Each row was made from one path, in order. Every step used is in the known rows, and no mark comes twice. Write each row's path.
Known rows
zafu-riladuk-mugor: [-14.1 -11.1   4.7 -16.1  11.0  -3.8  32.8 -19.3  12.4  -7.5  16.8  -7.8
  30.0 -39.9 -11.9 -23.7   1.6  38.1  -9.4   4.5  -9.5 -14.0  -3.8]
zafu-dovivid-vemupu: [ -8.9 -23.0  10.8  -1.9  -4.2 -37.7  16.8 -19.3  17.9   2.8  27.7 -12.3
  10.3 -20.3  -5.7  -3.6 -24.5  21.8 -11.0 -12.6   2.1 -14.5 -10.8]
vemupu-dovivid: [  0.5  -6.9  22.3  -7.4  13.9 -32.3  23.0 -27.5   2.6  -0.7  18.1  -9.7
  22.2 -19.8  -4.6  -5.4 -11.7  29.3   6.1 -18.7   8.2  -0.6  -9.6]
bugabo-buvig-riladuk-zafu-dovivid: [ -3.6 -13.5  18.7 -28.2  25.4   4.6  32.8 -11.2  14.2 -17.2   6.7  -8.4
  25.0 -25.4 -13.2   1.4 -18.0  33.9  -2.1  24.8 -18.7 -15.8 -10.6]
bugabo-buvig-riladuk-mugor-dovivid-zafu: [ -5.9 -13.2  40.9 -47.1  27.1   6.3  27.6 -17.3  18.3 -18.2   7.6  -9.1
  27.4 -36.6  -4.0  -0.6  -8.6  38.0 -15.7  38.6  -9.7 -12.4  -1.8]
vemupu-dovivid-mugor-riladuk-zafu: [ -6.7 -20.0   7.8  15.0  18.0 -32.7  27.0 -31.9   9.9   2.7  16.7  -4.5
  25.7 -25.7  -7.9  -3.5   5.1  39.0   5.4  -7.2  -2.9  -8.7 -20.8]
zafu-dovivid: [ -2.5 -10.3   2.2   0.8   5.4 -18.6  19.6 -11.8  12.3   7.3  30.7 -13.6
  19.9 -25.7  -3.1  -3.0 -15.6  24.8  -5.4 -20.5   2.0  -8.0  -9.1]
mugor-dovivid: [  0.3  -0.6   7.5   5.1  22.1  -7.3  13.2 -10.4  11.7   4.1  24.4 -14.7
  18.2 -41.5  10.7 -15.8 -21.2  32.3  -3.4  -1.8   3.4  -6.5  -7.8]
mugor-dovivid-zafu-riladuk-buvig: [-11.3  -7.8  13.5  11.9  16.9 -17.0  19.0 -20.5   9.1   1.7  16.8 -10.0
  12.7 -55.3  10.9 -12.3  -5.5  33.1 -14.7  16.5  -5.6 -14.8  -8.5]
buvig-riladuk: [ -3.7 -14.0   3.6 -27.2  23.6 -10.0  34.7 -13.1   8.8  -9.5   8.5  -8.3
  25.9 -32.3  -8.2 -10.3 -22.0  35.3  -7.7  12.0  -7.3  -8.4  -6.6]
zafu-riladuk-buvig-bugabo: [-10.6  -8.1   0.6  15.8  25.2   4.5  22.9  -7.5   6.7  -6.2  20.4  -8.1
  29.1 -32.8  -3.4 -20.9 -22.5  32.2   5.4  22.8 -16.8  -1.6  -8.0]
pulu-vemupu-dovivid-mugor: [  1.4  -7.7  30.6   5.7  14.4 -51.4   9.6 -35.6  14.4  -2.7  17.2  -4.1
  23.3 -24.6 -28.6   0.3 -26.4  29.8   1.2   5.9  13.9  10.4 -10.0]
zafu-dovivid-mugor-riladuk-buvig: [ -9.0 -21.5  -5.9  26.6  14.1 -15.2  21.8 -15.5  19.9   9.6  34.1 -12.3
  28.6 -30.0   0.3   2.9  -3.5  33.2  -9.3  -3.8  -3.6  -4.8 -19.1]
betara-riladuk-buvig-bugabo: [ -5.8 -13.6  21.2   7.5  32.8  -2.7  22.9 -17.3   8.8  -6.7  30.5  -7.1
   9.3 -19.8  -5.7 -21.8 -22.5  24.8   9.0  39.7   1.0   3.1  -5.7]
pulu-vemupu-dovivid-mugor-riladuk: [  3.9  -7.7  24.8   8.4  19.5 -53.3  16.1 -28.6  14.4  -0.3  16.9  -2.8
  27.2 -25.5 -23.9  -0.3 -20.7  32.1   4.0  18.4   6.8   9.3 -13.9]
riladuk-buvig: [ -6.7 -13.9  17.3  10.4  23.7   7.4  12.4 -18.9   9.7 -12.9  19.9 -12.9
  12.2 -24.1  10.7  -3.4 -24.8  29.6  -6.1   4.8  -1.0   9.8  -7.1]
betara-riladuk: [ -5.8 -12.5  17.9 -16.1  19.5 -18.9  29.1 -20.5   9.2  -4.6  26.0  -9.6
   6.8 -25.2 -12.5 -20.1 -14.0  26.7   7.5   7.5   6.7  -5.7  -4.0]
betara-riladuk-mugor: [ -9.7 -17.3  26.9 -23.8  18.7  -9.6  33.1 -28.5  13.9  -8.7  27.5  -7.0
  10.0 -27.0 -14.1 -25.7   0.2  30.6  -5.5  22.2   8.1 -10.2  -1.1]
riladuk-buvig-bugabo: [ -3.9 -12.9  16.2  19.1  31.1  15.4   7.0  -8.8  10.4  -8.6  24.4  -9.7
  17.8 -18.2   7.8 -10.5 -33.9  28.0   3.2  20.9  -7.7  12.7  -5.4]
mugor-riladuk: [  1.1 -10.6  -0.4  -1.1  24.2 -11.5  26.0  -1.7   9.8   1.0  17.9 -11.7
  24.3 -27.5   8.7 -10.5 -15.4  34.9   7.1   4.1 -12.4   1.6 -11.9]
pulu-vemupu-dovivid-mugor-riladuk-buvig: [  2.6  -9.4  28.9  20.3  25.3 -47.8  14.2 -32.5  14.0  -3.4  16.9  -2.6
  25.7 -24.5 -18.7   1.1 -20.5  31.3  -0.3  31.6   5.1  13.8 -16.1]
pulu-vemupu-dovivid: [  7.5  -0.4  33.1  -1.7  16.5 -51.2  13.2 -29.4   7.9  -4.7  14.5  -4.1
  19.4 -22.2 -23.0  -3.8 -31.1  24.5   4.1  13.3  10.3  11.2  -7.1]
pulu-vemupu-dovivid-zafu: [  2.5  -6.7  41.8  -4.9   8.6 -59.6  11.4 -35.3   7.2  -5.0   9.5  -2.5
  10.1 -26.2 -21.2   1.7 -23.6  24.1  -3.3  12.5  10.1   7.3  -4.4]

Write each row's path
[-10.7 -19.8  -2.9  11.9   3.7 -17.5  13.9 -20.3  21.0   9.6  35.0 -13.4
  25.4 -29.5  -9.0   2.0 -10.0  30.2  -9.5 -30.2   6.5  -9.8 -11.2]
zafu-dovivid-mugor
[ -1.3 -10.6  26.1 -46.5  30.6   7.2  26.8  -7.5  12.7 -18.4   7.1 -11.6
  30.6 -23.8  -8.0   2.1 -28.3  34.1   4.0  17.0 -10.3  -2.3  -4.1]
bugabo-buvig-riladuk
[-10.6 -19.4  26.9 -10.2  11.3 -12.1  15.9 -26.8  22.8  -6.7  22.2  -9.9
  13.4 -35.5   2.3 -19.7  -9.8  34.8 -22.6  19.9   4.0 -14.2  -6.0]
riladuk-mugor-dovivid-vemupu
[ -8.3 -22.4  24.5 -30.0  20.0  -7.1  30.0 -16.5  16.5 -20.5   4.7  -6.9
  19.2 -21.9 -15.1   1.0 -23.2  31.9  -5.1  28.5 -18.1 -19.3 -12.2]
bugabo-buvig-riladuk-zafu-dovivid-vemupu
[ -8.5 -15.4  -3.5  18.4   7.6  -9.6  23.4 -18.8  10.6  -2.8  17.7  -7.8
   7.3 -27.3  -5.3  -9.5  -7.8  29.9  -6.2 -10.3 -11.3 -18.3 -13.2]
riladuk-zafu-dovivid
[-11.3 -14.9  31.5 -17.1   2.5 -44.6  31.8 -39.2   3.3  -2.5  12.0  -3.7
  20.4 -35.1  -9.8  -7.1  12.7  33.1  -9.8  -2.4   1.3 -14.2  -5.9]
vemupu-dovivid-zafu-riladuk-mugor
[  0.8 -12.6   3.4  20.5  37.5   5.4  20.0   2.7   9.4  -2.1  22.1  -8.6
  25.8 -21.9  15.1 -12.3 -23.6  32.9   7.8  36.1 -20.4  10.5 -14.5]
mugor-riladuk-buvig-bugabo
[ -8.0 -18.7  -0.8 -11.8  24.5  -4.6  36.4 -18.2   8.3 -14.6  -0.1  -3.3
  17.4 -33.3 -10.7 -14.2 -13.7  38.4  -9.2  19.6 -18.1 -18.6 -10.6]
buvig-riladuk-zafu
[ -7.0 -18.8  13.0 -34.8  22.0  -1.2  37.8 -20.6  14.1 -13.4   9.2  -5.8
  29.8 -33.1  -9.9 -14.1  -6.0  39.8 -21.1  25.7  -6.2 -11.9  -3.7]
buvig-riladuk-mugor
[ -7.4 -17.6  18.1   1.0  11.8 -33.7  17.0 -35.9  11.4   2.7  22.7  -9.1
  26.6 -23.1 -11.6   0.1  -6.5  34.7   2.9 -27.8  13.4  -1.9 -12.3]
vemupu-dovivid-mugor
[ -8.0 -20.6  18.2 -27.9  20.8 -15.0  35.8 -23.3  18.4 -10.5  10.7  -6.0
  24.8 -40.3  -6.9 -19.2  -9.1  39.1 -26.8  42.3  -5.0 -21.8  -8.7]
buvig-riladuk-mugor-dovivid-vemupu
[ -5.4  -8.2  20.3  -6.6  18.7   2.8  19.1 -20.7  18.4  -3.3  25.0 -11.2
  21.5 -39.8   5.3 -20.0  -2.3  37.4 -18.2  13.1   3.7  -9.1  -3.5]
riladuk-mugor-dovivid
[-14.9 -22.4   4.0  10.6  12.5 -22.0  32.1 -30.8  14.8  -0.9  27.7  -4.7
   3.5 -29.5 -21.6 -17.6   3.3  30.0  -1.2  10.1   0.2 -22.9 -13.7]
betara-riladuk-zafu-dovivid-mugor
[ -2.0 -13.1   4.9  15.2  32.3  -0.5  25.1  -6.1   9.2  -5.1  18.4 -10.9
  21.5 -26.2  16.9  -6.5 -14.8  33.9   0.7  23.9 -14.6   8.4 -15.1]
mugor-riladuk-buvig
[ -5.8 -16.9  38.7 -47.1  26.9   2.8  26.3 -16.3  21.8 -20.3   9.6  -9.5
  27.2 -29.7  -8.3  -5.0 -20.3  36.5 -12.8  41.7  -9.4 -14.5  -6.5]
bugabo-buvig-riladuk-mugor-dovivid-vemupu
[-10.7 -23.9   0.7  26.8  30.6   3.3  11.4  -9.8  20.3   0.9  27.3  -9.1
  30.6 -28.0   4.4  -5.4 -16.4  39.2   1.6  13.5 -10.3   6.5 -15.6]
dovivid-mugor-riladuk-buvig-bugabo
[ -9.6 -12.6  26.0 -10.8   3.7 -48.8  30.2 -34.6  -0.5   0.8  10.3  -5.0
  18.0 -34.4  -9.2  -5.1   3.6  30.2  -1.2  -9.0   0.9 -13.3  -7.7]
vemupu-dovivid-zafu-riladuk
[-17.0 -17.3  13.2 -14.3   2.4 -26.5  23.2 -21.3   7.1  -3.8   9.5  -7.4
  12.2 -44.8  -4.5  -8.4  -6.1  31.7  -8.4 -11.6  -8.6 -14.2  -1.0]
dovivid-zafu-riladuk
[ -2.1  -5.3  39.0   7.1  12.9 -58.1  17.9 -38.1   4.7  -7.5   8.0  -0.8
  15.2 -32.8 -21.2  -1.5 -17.9  25.8  -6.7  32.1   3.3   4.5  -8.5]
pulu-vemupu-dovivid-zafu-riladuk-buvig
[ -0.1  -5.6  38.6  11.6  17.0 -52.2  15.2 -30.7   5.6  -5.4  11.2   0.8
  18.2 -28.7 -21.5  -5.7 -24.7  24.9  -0.3  41.8  -0.6   7.7  -7.1]
pulu-vemupu-dovivid-zafu-riladuk-buvig-bugabo
[-17.6 -19.0  16.4   5.5  12.6 -11.7  17.9 -18.0   6.7  -6.1  13.0  -5.9
  13.1 -39.4   1.0  -9.6 -12.1  30.1  -7.4  13.8 -14.3  -7.5  -3.1]
dovivid-zafu-riladuk-buvig-bugabo
[ -3.0 -18.3  15.1  22.0  27.6 -23.8  20.2 -23.7  10.6   5.5  25.0  -6.2
  33.9 -19.7  -2.0  -3.3  -7.2  36.1   7.9   9.1  -1.2   3.8 -18.9]
vemupu-dovivid-mugor-riladuk-buvig-bugabo
[ -4.9 -14.0  22.8 -34.6  31.0  10.9  29.2 -13.1  12.5 -23.6   1.0  -7.2
  22.4 -25.7 -12.0  -1.7 -22.3  36.6   2.3  25.4 -20.1 -11.0  -7.6]
bugabo-buvig-riladuk-zafu
[-10.2 -13.3  28.4  -2.2   8.9 -42.2  29.3 -37.2  -0.8  -2.9  11.1  -4.9
  17.1 -33.6  -4.3  -2.4   3.4  29.8  -5.3   1.2  -0.5  -8.5  -9.6]
vemupu-dovivid-zafu-riladuk-buvig
[-13.0 -24.6  13.3   3.0   8.5 -35.3  33.7 -30.6  12.3  -4.8  22.3  -4.1
  -5.8 -23.5 -20.2 -21.1  -7.0  24.4  -1.7  22.1  -2.9 -27.1 -13.2]
betara-riladuk-zafu-dovivid-vemupu
[-11.2  -4.0   3.5  -5.7  16.8  -5.8  32.5 -17.0  12.9  -1.3  20.3  -9.3
  31.7 -49.8  -6.3 -28.7   3.5  39.5 -12.5  18.3  -7.6 -18.5  -6.9]
zafu-riladuk-mugor-dovivid
